Each row was made from one path, in order. Every step used is in the known rows, and no mark comes twice. Write each row's path.
In the rows, zero is written as 128.
Known rows
tobifa pumos babo famig: [ 75 114 106  92 120 141 160 121 121  96 134 147 130 154 110 137 139 133
 175 103 120 119 155 133 156  99  97 105 127 134 168 134  75 117 136 106
 106]
pumos tobifa: [137 132 119 115 129 117 136 130 147  92 144 133 138 185 120 134 134 124
 132 121 146 104 122 144 145 111 176 151 135 139 166 186 111 123 178 123
  93]
vebul vego deni famig babo sego romo neve: [ 61 136 134 135 138 123 169 158  94 144 121 158 105  73 135 107 129 129
 109 116 138 104 123 139 125 126 136 140 110 121 117 112  92 156 154 124
 122]
deni famig babo sego: [ 76 130 135 127 154 108 142 136 115 121 131 166 124 103 120 110 152 119
 107 122 104 111 112 162 113 113 214 125 111 129  90  89 182 152 152 116
 112]
vebul vego: [116 133 116 140 133 110 152 149 154 121 143 138 122 150 106 112 108 141
 143 124 124 106 118 118 120 119 154 130 135 130 161 166 157 179 159  93
 118]
sozo konir: [ 97 137 100 149 128  97 164 118 124  85 134 127 131 145 114 132 127 137
 158 128 156 126 119  94 140  99 129 127 126 171 156 149  88 105 187  88
  95]
romo sego kazo: [ 97 154 104 115 147 125 147 106 108 128 130 131 129 134  84 117 150 137
 161 105 138 118 142 144 141 115 178 102 135  97 170 137 187 151 159 102
 107]
duvot vego deni famig babo litinu: [ 98  98 112 150 129 117 149 164 124 119 110 161 105  89 151 123 146 121
 153  95 120  90 111  68 123 119 192 152  88 121 228 103 185 177 101  93
 136]
vego deni: [120 154  99 158 111 109 153 116 128 142 120 132 128 123 131 150 132 134
 172  99 129  96 128  79 133 109 175 142 127 136 189 173 116 115 152  94
 118]
sozo konir famig deni: [122 129 112 129 114  95 136 125 123  85 120 143 142 221 110 114 126 132
 188 135 159 118  98 104 122 104 119 112 115 125 164 102 103  61 181  82
 105]
famig babo sego romo neve sufup: [ 77 115 137  92 146 120 143 118 108  57 122 150 127  83 141 134 138 163
  78 106 150 129 121 188 131 118 116 129 136 159  83 154 122  91 185 111
 118]
gefe romo: [109 123 103 179 143 116 143 118 143 106 145 138 143 157 129 135 114 152
 179 120 129 114 134 137 150 126  96 163 121 159 163 188  45 154 147 107
 114]
duvot vego deni famig babo sego kazo: [ 93 159 127  96 150 121 144 143 111 148 108 157 104  81 104 106 163  92
 150 120 101 102 105 126 122 108 224 104 111  85 134 114 211 156 112 105
 134]
konir famig babo: [106 132 130  93 138 107 146  93 140 100 124 155 118 194 116 151 159 137
 165  90 132 131 110 144 138 121 182 107 110 141 161  54 128 137 148  89
  98]
kazo sego romo gefe: [102 124  97 142 126 115 147 112 112 141 140 161 128  78 132 122 103 156
 156 104 164 120 139 110 128 121 153 119 134 197 204 245  86 129 173 113
  88]
gefe romo neve sufup: [112 117 107 138 163 123 145 124 130  37 133 124 143 145 148 124 121 175
 127 114 162 119 128 161 142 143  66 152 138 170 107 181  81  96 162  87
 115]
dakivod sufup neve romo: [ 63 119 100 143  83  96 133 104 117  72 129 140 134  39 123 125 158 142
 115 165 152 135 122 136 140  94 110 150 137 134 124 166  81 109 157 113
 104]
dakivod sufup: [101 118 107 141 121  93 139 114 131  65 142 137 131 104 118 126 121 176
 128 139 148 124 120 128 126 102 131 147 132 154 176 208 143 123 177  85
 104]
sozo konir famig: [103 138  91 129 134  93 155 104 113 104 129 143 129 228 105 124 133 151
 191 130 158 140 109 101 135 122 124  97 121 142 179 102  99  95 200  77
  87]
tobifa pumos babo sego: [ 76 140 112  96 120 121 148 123 117 112 151 155 144 133 109 122 158 132
  98 118 103 114 148 143 124  86 148 126 124 130 107 167 158  94 155 113
 112]
famig babo sego: [ 84 136 144 111 143 106 140 123 127 106 134 155 136 105 117 144 146 127
 102  97 112 113 116 165 117  94 205 130 116 146 106 119 179 122 166 110
 121]
babo sego kazo: [ 87 163 113 102 146 115 129 115 111 130 131 146 134 137  91 134 152 128
 152 117 122 107 123 152 128  99 179 109 141 101 124 152 172 143 176 106
 116]
kazo sego babo famig deni vego: [137 104 124 141 159 120 133 123 134  45 123 145 155  77 102  86 107  96
  94 113 140  97  98 146 125 117 141 110 117 127 194 151 116  96 116 135
 129]
konir sozo: [111 176 103 122 113  92 145 121 151 120 129 148 119 195 106 145 150 139
 178 144 140 107 121 104 119  97 170 132 127 137 178 156  52 110 187 107
  81]
deni famig: [ 97 125  95 166 148 103 150 121 124 120 130 152 119 150 117  94 137 131
 157 144 120 106 121 124 130 138 167 128 126 126 150 124 121 184 151 109
  87]
kazo sego: [116 149 112 135 142 102 144 124 125  92 145 147 151 127 116 118 123 126
 112 131 131 115 116 121 121 121 183 125 126 174 167 168 156  96 172 112
  97]
dakivod sufup neve: [ 77 118 106 138 100 100 132  97 136  74 131 138 135  68 125 122 141 143
  96 155 164 125 124 120 146 100 129 128 122 162 195 172 103 105 165  93
 110]
vebul vego duvot: [131 135 109 119 146 100 148 150 137 174 153 140 117 199 105 125 124 153
 147  81 131  86 127 113 124 122 155 142 154 115 124 140 145 171 143  82
 117]
sozo konir famig babo litinu: [ 87  97 110 113 121 109 144 133 110  84 124 156 125 181 138 162 157 153
 174  85 161 127 106  90 134 100 153 125  98 143 199  52 132 124 163  75
 113]
famig babo: [ 98 129 138 111 134 113 152 106 151  88 130 141 121 120 125 157 153 127
 135  89 128 116 121 140 140 103 188 133 114 166 145 102 113 149 132 101
 106]
vebul vego deni famig babo sego romo: [ 74 129 124 144 115 124 149 162 105 183 123 178 102  61 124 106 122 126
 134 134 100 114 115 134 121 114 187 137 115 103 132 155 140 174 151 131
 135]
pumos babo sego romo gefe: [ 72 131 103 129 112 133 137 101 107 173 144 161 115  83 119 141 116 147
 148  99 149 116 153 146 125  99 140 117 134 158 132 252  60 151 169 115
  99]
dakivod sufup neve romo sego babo famig deni: [ 69  95 130 132 100 132 122 113  93  61 116 128 148  12 117 113 135 123
 135 139 165 119 123 174 127  93 103 110 126 117 154 103  97  72 141 124
 141]
vego deni famig babo: [100 134 121 139 127 118 160 126 126 134 113 150 104  97 141 132 161 113
 161 102 115 104 113 105 135 121 221 134 106 132 139  86 123 155 103 102
 112]
vebul vego deni famig babo: [105 132 125 136 126 124 163 158 136 147 120 150  96  98 135 113 146 111
 151 111 107 102 108 101 125 126 227 133 109 118 131  91 162 179  99  97
 124]

Write each row's path
[ 84 122 114 118 148 115 139 119 100  68 125 147 135 105 133 118 119 173
  92 125 152 122 126 175 127 125  89 129 147 152 103 196 119  90 212 112
 113]
babo sego romo neve sufup
[109 133 125 134 139 112 163 137 140 126 110 151  96  86 133 106 148 101
 151 111 109 104 109  97 130 127 209 128  96 131 172 102 161 164  92 100
 118]
duvot vego deni famig babo
[101 125 101 186 152 124 152 126 118 117 147 135 148 138 113 106 114 161
 148 113 136 126 150 151 141 131 123 149 115 141 170 174 138 133 159 110
 120]
gefe romo sego
[117 141  91 173 141 104 160 141 126 147 112 152 106 115 123  79 123 111
 167 139 109  94 115  77 122 141 171 128 112 116 206 159 159 164 122 101
 111]
duvot vego deni famig
[ 83 119 117 135 162 145 151  94 100 104 127 123 135  97 104 136 118 136
 166  84 144 116 142 168 138 124 136  82 131 149 203  86 119 145 163 117
 122]
romo sego babo famig
[ 62 139 123 138 149 107 157 108  98 102 134 149 136 114 121 131 120 152
 108 115 157 110 140 160 136 116  78 144 127 153 142 161  47 128 209 130
  99]
babo sego romo neve
[ 93 142 132 132 148 108 149 156 120 141 116 165 113  78 125  97 141 104
 112 120  96 103 106 122 106 115 223 124  98 121 135 120 220 132 128 109
 132]
duvot vego deni famig babo sego
[147 122  90 139 168  82 150 112 138 131 143 146 128 174  96 107 136 145
 102  70 135  87 126 113 141 122 147 150 146 104 146 171 115 149 122  99
 103]
deni vego duvot
[ 69 134 102 145  95 103 139  95 124 104 124 142 136  76 121 135 162 111
 136 144 139 121 129 132 145 104 125 140 137 132 121 125  55 127 148 126
 100]
sufup neve romo
[108 113 131 138 128 119 129 143 132  89 113 143 144 151 113 125 102 125
 192 116 137  93 117 139 127 100 116 118 127 120 176 137  96 103 161 105
 123]
babo famig deni
[ 65 130 101 156 108 112 149 106 101 118 129 138 143  64 108 107 159 126
 106 134 141 131 145 148 135 111 148 128 129 118 137 123 142 105 159 127
 106]
sufup neve romo sego
[ 66 131 120 150 116 117 147 131  95 170 118 177 111  61 132 123 139 127
 139 124 106 115 122 138 131 111 184 139 112 117 138 148 108 153 157 136
 121]
vego deni famig babo sego romo
[146 108 115 163 141  91 137 126 162  60 123 146 144 121 101  80 115 116
  91 121 132  93 107 122 127 106 141 150 118 103 171 197 134 121 123 118
 116]
famig deni vego
[ 58 120 126 138 133 113 143 122 104 142 129 181 115  83 119 113 138 130
 126 136 108 123 121 170 133 116 168 132 115 128 122 132 101 176 167 142
 107]
deni famig babo sego romo
[ 58 139 129 141 139 118 166 127  86 130 118 157 113  71 142 126 147 129
 115 109 142 107 130 142 135 122 134 144 108 137 122 106  59 132 161 129
 108]
vego deni famig babo sego romo neve
[131  94 123 149 155 119 135 109 146  53 114 138 143  94 101 101 110 106
 126 100 140  92 106 147 133 110 121 115 121 112 192 144  89 136 111 128
 130]
sego babo famig deni vego
[ 87 120 127 129 146 112 154 117 136  99 126 154 109 118 128 120 160 117
 141 116 118 113 115 139 137 126 203 129 109 145 126  70 127 184 117 109
  96]
deni famig babo
[ 84 133 103 163 124 108 154 120  98 110 138 137 139  99 100 112 140 150
 134 118 129 128 143 153 120 113 154 143 138 113 117 145 168 119 168 122
 102]
neve romo sego
[100 125 110 115 146 115 145 118 105  48 130 143 139 104 140 113 119 163
  90 133 163 130 122 155 135 141  97 126 144 178 133 198 100  75 196 112
 100]
kazo sego romo neve sufup
[ 82 156 137  76 148 122 135 114 118 119 126 148 125 109  99 149 171 117
 137  99 119 114 117 165 133  89 211 109 127 111  99 109 173 144 148 107
 121]
famig babo sego kazo
[ 69 111 113 138 137 120 146 122 104 164 128 178 106  62 135 114 127 148
 148 104 140 115 133 143 118 114 182 116 122 158 134 180 110 176 155 118
  98]
deni famig babo sego romo gefe
[143 100 114 132 175 114 139 117 112 120 130 136 140 131  90  94 123 130
 111  52 148  82 128 150 130 119 137 117 137  88 164 109 129 117 107 114
 133]
romo sego babo famig deni vego duvot
[ 99 124  95 145 117 106 148 110 119 125 133 140 123  92 132 140 134 156
 188  94 157 112 139 115 116 105 148 137 151 158 116 197  96 147 146  97
  88]
neve romo gefe
[ 86 121 112 142 129 118 153 144 108 185 113 175  94  33 139 101 116 132
 157 101 132 107 127 103 110 118 184 117 109 149 183 207 145 161 130 110
 119]
duvot vego deni famig babo sego romo gefe
[ 67 138 134 132 153 111 169 136 100 122 112 161 105  61 134 102 132 117
 110 116 137 105 124 134 130 127 123 137  98 138 156 128  91 141 147 127
 116]
duvot vego deni famig babo sego romo neve
[ 99  90 116 157 129 127 135 108 116  62 109 139 150  20  98  77 136  91
  91 120 148 109 119 163 137 106 117 112 120  85 165 111 103  99 103 149
 137]
sufup neve romo sego babo famig deni vego
[ 74 149 127  90 155 122 137 126 107 128 124 160 115 112 101 119 174 108
 144 122 109 110 110 165 131 107 220 104 123  92  85  83 178 173 135 113
 112]
deni famig babo sego kazo
[ 72 132 111 150 124 106 136 112 108 145 135 169 135 107 109 127 111 151
 133 136 119 119 133 157 132 105 122 137 134 134 158 207  95 146 210 136
 110]
babo sego romo
[ 86 109 111 158 168 153 150 103 102 108 134 125 142 104 115 136 105 146
 186  87 145 123 147 178 149 134 101 102 122 155 198 108  72 151 147 121
 132]
gefe romo sego babo famig
[ 87 122 124 114 150 119 152 147 102  90 104 158 106  54 146  89 132 140
  91 126 132 119 110 146 121 138 131 125 119 133 114 160 159 102 149 110
 130]
duvot vego deni famig babo sego romo neve sufup
